Each row was made from one walk, in order. Every step used is in the known rows, and no mark comes twice. Write each row's walk.
Known rows:
lakev zava: [ 12.6  -9.9 -35.5 -45.8   9.5   1.7   3.1  -2.1  -8.7  -7.7  51.7 -13.1
   4.6 -20.8  21.4  -1.7  23.7 -12.7  -9.1   9.6  -5.4]
pabe kuferi bakimi fubi lakev: [ 59.4 -16.7 -42.5  23.9  36.8  -5.0   0.0  39.0  -5.6 -30.6  23.2   1.8
  12.5 -11.0  -0.5 -13.1  -6.8  -4.1 -10.0  -0.6   0.0]
fubi lakev kuferi bakimi: [ 20.8 -12.9 -38.9 -29.9  26.5  -7.2  -8.4  52.5 -18.2  -7.9  30.2  10.5
  -1.5 -27.4 -17.1   9.6   5.8 -15.7 -11.5  22.6  31.9]
kuferi lakev fubi: [-12.3  -9.2 -45.8  58.9  13.0  -8.0  -5.0  -4.3  -9.8 -27.8  45.3   9.7
  23.0 -15.4   9.4 -19.7  19.6 -14.4  -2.2  -5.9  16.3]
fubi bakimi kuferi beze: [ -4.3 -13.9 -32.1   1.5  32.6 -12.3   0.1  81.0  -0.9 -22.9  49.2   0.6
  23.3   4.7 -11.2  18.3   0.2  -8.3 -16.1  59.7  13.0]
lakev zava bakimi: [ 20.3 -17.8  -5.8 -25.3  14.5  -3.0  25.2  25.6 -15.7   2.2  31.4  -9.0
 -14.4 -44.0   7.9  16.4  30.5  -1.1  -6.6  -3.8  -9.7]
zava lakev: [ 44.2 -14.5 -17.9 -16.5   6.4  -5.6   9.2   8.1  -7.7 -17.5  25.4  20.2
 -17.1  19.1  13.3   7.0  -3.2   1.0  -0.5 -12.6  14.1]
bakimi kuferi beze: [  4.4 -13.5 -34.2  -4.0  21.5  -9.2   2.5  69.0  -3.6 -19.7  41.3  -2.8
  31.5  14.4 -10.5  10.8   5.4  -9.3 -16.0  68.6  15.8]
bakimi zava lakev: [ 30.4  -9.7 -23.3 -10.9   1.5  -3.2  25.2  17.2 -12.6 -12.5  36.2  24.1
 -16.6  19.5  17.7  11.9   9.5  -7.2   0.2  -7.8  10.1]
pabe kuferi bakimi fubi: [ 19.6 -33.1 -41.3  31.1  24.5  -1.3  33.7 -14.2  -9.0 -10.9  16.8  23.6
  16.0  20.9   0.4 -15.8   6.3 -15.7 -12.4  16.1  13.0]
pabe kuferi lakev fubi: [ -7.1  -9.6 -47.3  59.6  15.2  -7.5  21.2 -11.9 -10.6 -30.6  53.6   9.9
  28.3 -34.4  24.2 -20.6  12.6  -9.7  -1.2   6.9  19.6]
lakev fubi bakimi kuferi: [-10.3  -5.8 -33.1  44.4  28.1 -14.1  -5.4  51.6  -1.3 -43.0  22.3  18.9
  23.5  -8.2  17.3   5.2  15.4 -19.7 -13.0  32.7  19.1]
fubi lakev kuferi nemup: [ 32.1  -9.5 -36.5 -11.2  16.5  -8.4  11.5  63.2  -6.5 -48.8  60.6 -10.6
  17.0 -36.9  -8.5   2.8  27.6 -10.1 -16.7  43.6  -4.6]
kuferi lakev zava bakimi: [ 23.6 -13.6  -6.4 -16.0  11.8  -5.8  31.6  31.0 -16.7   1.0  47.6   0.1
 -19.4 -47.1   3.5  18.8  26.3  -9.5 -10.1  -4.8 -11.7]
lakev fubi bakimi zava: [-39.4  -6.6 -42.4  28.1  23.9  -3.3  10.8  19.0 -11.8 -17.8  44.1   8.1
   8.3 -20.0  15.4   3.8  25.5 -12.0  -3.0  -4.9   2.5]
bakimi fubi lakev kuferi: [ 31.7 -17.9 -48.9  25.1  14.6   0.5 -12.6  79.6 -12.6 -42.8  16.4  -5.0
  14.8  -7.3  11.4 -12.0   9.0 -13.6  -9.9  24.1  23.2]
bakimi zava: [-18.4  -5.3 -40.9 -12.9   6.1   2.6  19.2   2.3 -17.2  -6.2  26.0   4.7
  11.3  -2.1  10.1   1.3  21.7 -11.9  -8.7   8.5  -0.6]
fubi bakimi zava lakev kuferi nemup: [ 17.5 -13.6 -28.2  -6.6  11.2  -9.9  34.5  59.8  -8.2 -40.5  75.3  10.3
  -1.7 -20.9  -0.6  17.4  33.1 -16.0 -12.5  40.0   1.6]
kuferi beze: [ -1.3 -19.3 -35.8 -20.1  23.6  -4.1  -1.5  36.8  -5.9  -7.7  44.3 -13.8
  20.6   6.5 -17.4   4.6  -0.9   4.6  -9.3  36.5   7.4]
bakimi fubi lakev: [ 55.3 -15.0 -42.9  33.9  29.4  -1.9 -20.9  43.6  -2.7 -38.6  11.0  -6.9
  14.5   5.1   2.4 -18.9  -3.0  -2.8 -10.0 -11.9  -9.0]

Write each row's walk:
[  7.6 -14.3 -39.1  45.6  13.6  -7.0  26.6   3.1 -11.5 -20.7  51.7  19.2
   9.5 -13.4  29.7  -6.0  27.1  -7.6   9.7   0.0  32.1]	pabe kuferi bakimi zava lakev fubi
[  8.9 -13.4 -33.1  -1.7   2.5  -2.1  17.8  69.9 -18.1 -26.5  40.5  18.5
 -13.3  -3.7  22.0  15.0  14.4 -16.4  -3.0  22.2  34.9]	fubi bakimi zava lakev kuferi
[ 19.7 -19.2 -29.5 -31.2  15.5  -7.7   9.1  37.5 -18.6  -0.5  34.4  27.2
 -14.5  -4.7 -11.0  16.1   8.8 -18.2  -7.7  22.2  42.1]	zava lakev kuferi bakimi
[ 26.2 -35.1 -22.7  39.9  14.6   1.2  25.2  19.1  -8.8 -12.6  15.9   5.2
   1.1  13.4   8.2  -9.1  30.5 -14.2  -9.5  -3.4  -8.5]	lakev zava bakimi fubi
[ 37.8  -4.1 -13.8   3.1  16.7 -10.8  15.8  77.9  -8.7 -27.5  22.2   4.7
   7.6 -28.4  15.7  18.2  26.5 -17.1 -16.3  38.3   2.2]	fubi lakev zava bakimi kuferi
[ 39.4 -18.3 -29.0  15.6  17.8  -8.4  22.6  75.3  -6.9 -47.6  53.8  -6.4
  12.7 -31.5 -11.3   3.1  35.2 -11.8 -16.6  40.0  -8.1]	zava bakimi fubi lakev kuferi nemup
[ 21.3 -12.0 -30.2 -19.6  18.9  -7.9  57.5 -11.5  -4.2 -37.1  62.8  -3.1
  24.7 -44.0   6.6  -0.2  17.5   2.3 -15.6  45.0 -15.2]	pabe kuferi nemup
[ -1.8  -4.1 -26.9  12.3  26.7 -12.8  -0.8  51.2  -2.6 -36.8  15.9  21.1
  13.9  -3.0  11.2  13.7   3.8 -17.8 -19.0  34.9  11.9]	fubi bakimi kuferi
[ -6.9 -15.6 -28.0  40.4  35.1 -11.3  -9.2  22.2  -2.1 -31.0  42.7  14.3
  -7.3 -17.8  14.8   4.8   5.3  -0.2   3.0 -25.6  13.7]	zava lakev fubi bakimi
[ 22.8  -8.2 -12.8  -0.4  11.3  -9.5  24.2  60.3 -10.3 -21.0  19.6  10.0
   9.0 -20.2  16.4  18.1  30.8 -19.5 -16.7  42.2   6.5]	lakev zava bakimi kuferi
[-37.6  -4.3 -43.5  33.5  22.0  -5.3  14.7  23.2 -12.9 -18.6  54.9  13.5
   5.5 -21.9  12.7   5.0  22.5 -17.8  -5.4  -5.1   0.7]	kuferi lakev fubi bakimi zava
[ 53.1 -13.1 -42.5 -13.7  26.5  -1.1  11.2  31.7  -6.0 -20.6  61.9 -11.2
   7.0 -31.2  24.6  -7.2  15.8 -14.5  -9.1  11.7  -7.9]	pabe kuferi bakimi fubi lakev zava
[ -5.3  -5.5 -44.8 -19.6  15.5  -1.8  16.1  47.4 -22.9  -2.8  40.2  12.1
   1.9 -19.5  -3.1  11.6  23.8 -22.6 -10.0  24.2  18.6]	fubi lakev kuferi bakimi zava
[ 11.1 -35.4 -44.3  34.2  17.9  -0.2   9.3  20.8 -11.4 -12.1  11.6  23.6
  10.8  35.3  -9.7 -14.0  17.0 -26.4 -13.4  19.5  24.7]	lakev kuferi bakimi fubi
[-21.9  -9.9 -37.3  48.2  37.1 -12.0   8.5  13.5  -5.3 -32.7  56.7  13.2
   6.1 -42.9  15.7  -0.1  -0.4  -4.9  -4.3 -11.0   8.4]	pabe kuferi lakev fubi bakimi
[-30.4  -5.3 -36.3  -3.8  22.1  -2.0  15.5  19.0 -12.5 -11.1  38.0   9.8
  -0.8 -14.3   8.7  11.9  14.7 -11.2  -8.7  -2.4  -5.8]	fubi bakimi zava
